Known rows, with every way that one mark hangs from another:
nomureg(zopi): -1.84,2.36,0.54,1.55,0.79,-0.62,0.68,-1.20,-1.40,-2.42,-2.20,2.14,-1.16,-1.52,1.81,0.33,0.18,-0.32,-0.73,1.45
zini(masi zopi): -2.45,2.34,-0.25,2.56,1.55,-1.15,-0.61,-1.09,-2.92,-1.11,-2.68,2.12,-0.83,-0.83,1.90,-0.51,1.42,0.18,-1.17,1.64
dupef(momas): -1.46,1.39,1.56,2.79,-0.29,-0.01,-0.82,-0.64,0.19,-1.79,-1.77,4.02,-1.99,-1.11,0.71,1.02,1.08,0.10,0.48,0.81
momas(dupef): -1.47,1.43,2.05,2.32,-0.14,0.85,-0.13,-1.56,0.28,-1.99,-1.15,3.76,-1.97,-1.83,0.93,0.04,0.70,1.15,0.39,0.87
dupef(momas(puno(zire(zatun)) zopi(nomureg))): -1.54,1.04,0.43,2.29,-0.48,1.03,0.23,-1.45,1.05,-1.32,-3.24,6.65,-3.11,-2.33,2.61,1.13,1.82,-0.24,0.98,0.04
zopi(nomureg): -2.29,2.29,0.43,2.18,0.67,-0.68,1.13,-1.27,-0.99,-0.98,-2.26,2.05,-0.27,-1.66,1.99,0.84,0.39,0.08,-0.93,1.59
zatun(zire): -1.92,0.46,2.13,1.39,-0.92,0.63,-1.24,-0.95,0.03,-1.59,-0.84,3.44,-1.05,-1.93,-0.36,0.32,0.00,0.13,-0.51,2.81
puno(momas(dupef zopi(nomureg)) zire(zatun)): -2.05,0.98,0.81,2.08,-0.47,2.18,0.23,-1.13,1.02,-2.14,-3.35,5.82,-2.72,-2.39,2.67,1.15,2.29,0.51,0.80,0.08
zopi(momas(puno) nomureg): -1.80,2.61,1.04,3.85,0.83,1.22,2.82,-1.95,0.52,-0.95,-2.48,3.74,-1.33,-0.50,2.05,1.92,0.76,0.29,0.86,-0.26
zopi(momas(dupef puno(zire(zatun))) nomureg): -1.41,1.16,1.90,2.82,-0.65,3.14,1.61,-2.30,2.27,-0.81,-2.09,6.63,-2.86,-2.41,1.11,2.05,1.39,0.97,1.01,-0.46
puno(momas(zopi) zire(zatun)): -2.28,-0.37,0.53,1.44,-1.73,1.83,-1.78,-0.37,0.69,-2.18,-2.85,6.38,-2.11,-2.59,1.84,0.99,1.94,-0.26,0.15,0.93
zini(masi): -2.02,1.84,1.22,2.14,0.77,-0.65,-0.65,-1.63,-1.96,-1.18,-1.84,2.88,-0.34,-1.61,1.08,-0.85,1.52,0.42,-0.75,1.76
zire(zatun): -1.94,0.39,0.95,1.58,-1.10,-0.03,-1.75,-0.77,-0.20,-1.28,-0.79,4.63,-0.79,-2.35,0.31,0.85,0.59,0.15,-1.27,2.21
zopi(momas(dupef puno) nomureg): -1.15,2.92,2.06,4.24,0.97,2.22,3.12,-2.58,1.29,-1.46,-2.25,4.28,-2.54,-0.53,1.89,1.65,1.13,1.25,1.86,-0.95
momas(dupef puno): -0.84,1.28,2.39,2.49,0.05,1.92,0.72,-2.04,1.23,-2.42,-1.02,4.93,-2.52,-1.69,1.31,0.02,0.78,1.39,1.26,0.38
zini(masi zopi(momas(dupef puno) nomureg)): -1.61,4.19,0.72,4.82,2.90,1.12,2.98,-2.67,-1.08,-1.12,-3.37,3.21,-2.58,0.54,2.83,0.68,2.01,1.18,1.28,-0.95
zopi(momas nomureg): -2.37,2.78,0.65,3.74,0.58,0.21,1.96,-1.45,-0.46,-0.53,-2.72,2.65,-0.76,-0.68,1.64,1.91,0.67,0.11,-0.06,0.23
zopi(momas(dupef puno(zire)) nomureg): -1.50,2.01,1.91,3.04,0.14,3.18,2.89,-2.57,1.93,-1.08,-2.71,5.15,-2.86,-1.93,1.72,1.58,1.24,1.03,1.59,-1.02
dupef(momas(puno(zire) zopi(nomureg))): -1.64,1.78,0.45,2.52,0.28,1.01,1.54,-1.64,0.81,-1.57,-3.79,5.24,-3.15,-1.77,3.32,0.57,1.62,-0.10,1.60,-0.49

Rows:
-1.08,1.99,2.12,2.45,0.19,3.05,2.48,-2.40,1.41,-2.51,-2.61,5.11,-3.72,-1.78,1.58,1.01,1.04,0.74,1.87,-1.31 => nomureg(zopi(momas(dupef puno(zire))))
-1.74,2.74,1.04,3.63,1.12,1.21,1.67,-1.41,0.15,-2.75,-3.56,3.45,-2.34,-0.39,3.36,0.68,1.92,0.84,1.66,-0.28 => puno(momas(dupef zopi(nomureg)))
-1.34,0.67,1.08,2.29,-0.81,1.53,0.00,-1.37,1.13,-2.08,-3.13,6.31,-3.57,-1.98,2.34,0.10,1.70,0.01,1.97,-0.51 => dupef(momas(puno(zire) zopi))
-1.91,3.19,1.03,4.38,1.63,0.51,0.53,-1.80,-1.60,-1.17,-2.74,3.27,-2.50,0.26,1.30,0.28,1.96,1.18,0.76,-0.36 => zini(masi zopi(momas(dupef)))
-1.08,1.62,1.17,3.42,0.18,0.56,0.10,-1.41,0.61,-2.47,-2.59,5.48,-3.24,-0.51,2.35,0.11,1.61,0.27,2.17,-0.52 => dupef(momas(puno zopi))
-1.83,0.69,1.60,2.16,-0.68,2.63,-0.16,-1.12,1.16,-2.91,-3.21,5.48,-3.24,-2.04,2.37,0.20,2.13,0.75,1.79,-0.38 => puno(momas(dupef zopi) zire)
-2.70,1.51,-0.11,2.10,0.15,1.29,1.07,-0.89,0.02,-1.99,-4.23,3.89,-1.52,-1.82,3.49,0.91,1.79,-0.35,0.50,0.31 => puno(momas(zopi(nomureg)) zire)
-1.27,3.03,1.82,3.40,0.88,0.98,1.88,-1.91,-0.09,-2.44,-2.29,3.13,-2.89,-0.49,1.16,1.16,0.82,0.67,1.19,-0.70 => nomureg(zopi(momas(dupef)))
-1.61,1.87,0.87,2.07,0.43,1.87,2.37,-2.44,1.02,-1.76,-3.26,4.87,-3.11,-2.48,3.51,-0.39,1.37,1.04,1.59,-0.57 => momas(dupef puno(zire) zopi(nomureg))
-0.84,1.80,2.64,3.94,0.01,2.63,1.52,-2.26,1.73,-1.98,-1.50,5.40,-3.02,-0.75,0.85,1.14,1.12,1.34,2.14,-0.93 => zopi(momas(dupef puno))
-2.46,0.35,0.52,1.82,-0.91,1.73,-0.53,-0.57,0.32,-2.29,-3.45,4.92,-1.98,-2.10,2.57,0.38,1.87,-0.16,0.80,0.29 => puno(momas(zopi) zire)
-1.21,2.85,1.05,3.15,1.23,0.90,2.43,-2.52,0.35,-2.16,-2.90,4.07,-2.73,-1.17,3.61,-0.29,1.24,1.25,1.74,-0.57 => momas(dupef puno zopi(nomureg))
-1.51,1.19,0.79,1.65,-0.53,1.96,1.02,-2.28,1.34,-1.55,-2.64,6.29,-3.11,-3.09,2.81,0.14,1.50,0.91,0.95,-0.04 => momas(dupef puno(zire(zatun)) zopi(nomureg))
-1.57,-0.48,2.30,1.41,-1.54,3.11,-1.63,-0.77,2.01,-2.33,-1.49,6.68,-2.48,-2.92,0.33,1.62,1.79,0.71,0.25,1.03 => puno(momas(dupef) zire(zatun))
-1.95,2.94,0.23,3.50,0.97,-1.00,0.94,-1.06,-0.64,-1.52,-3.61,3.21,-2.20,-0.50,2.90,0.57,1.45,-0.10,0.89,-0.02 => dupef(momas(zopi(nomureg)))
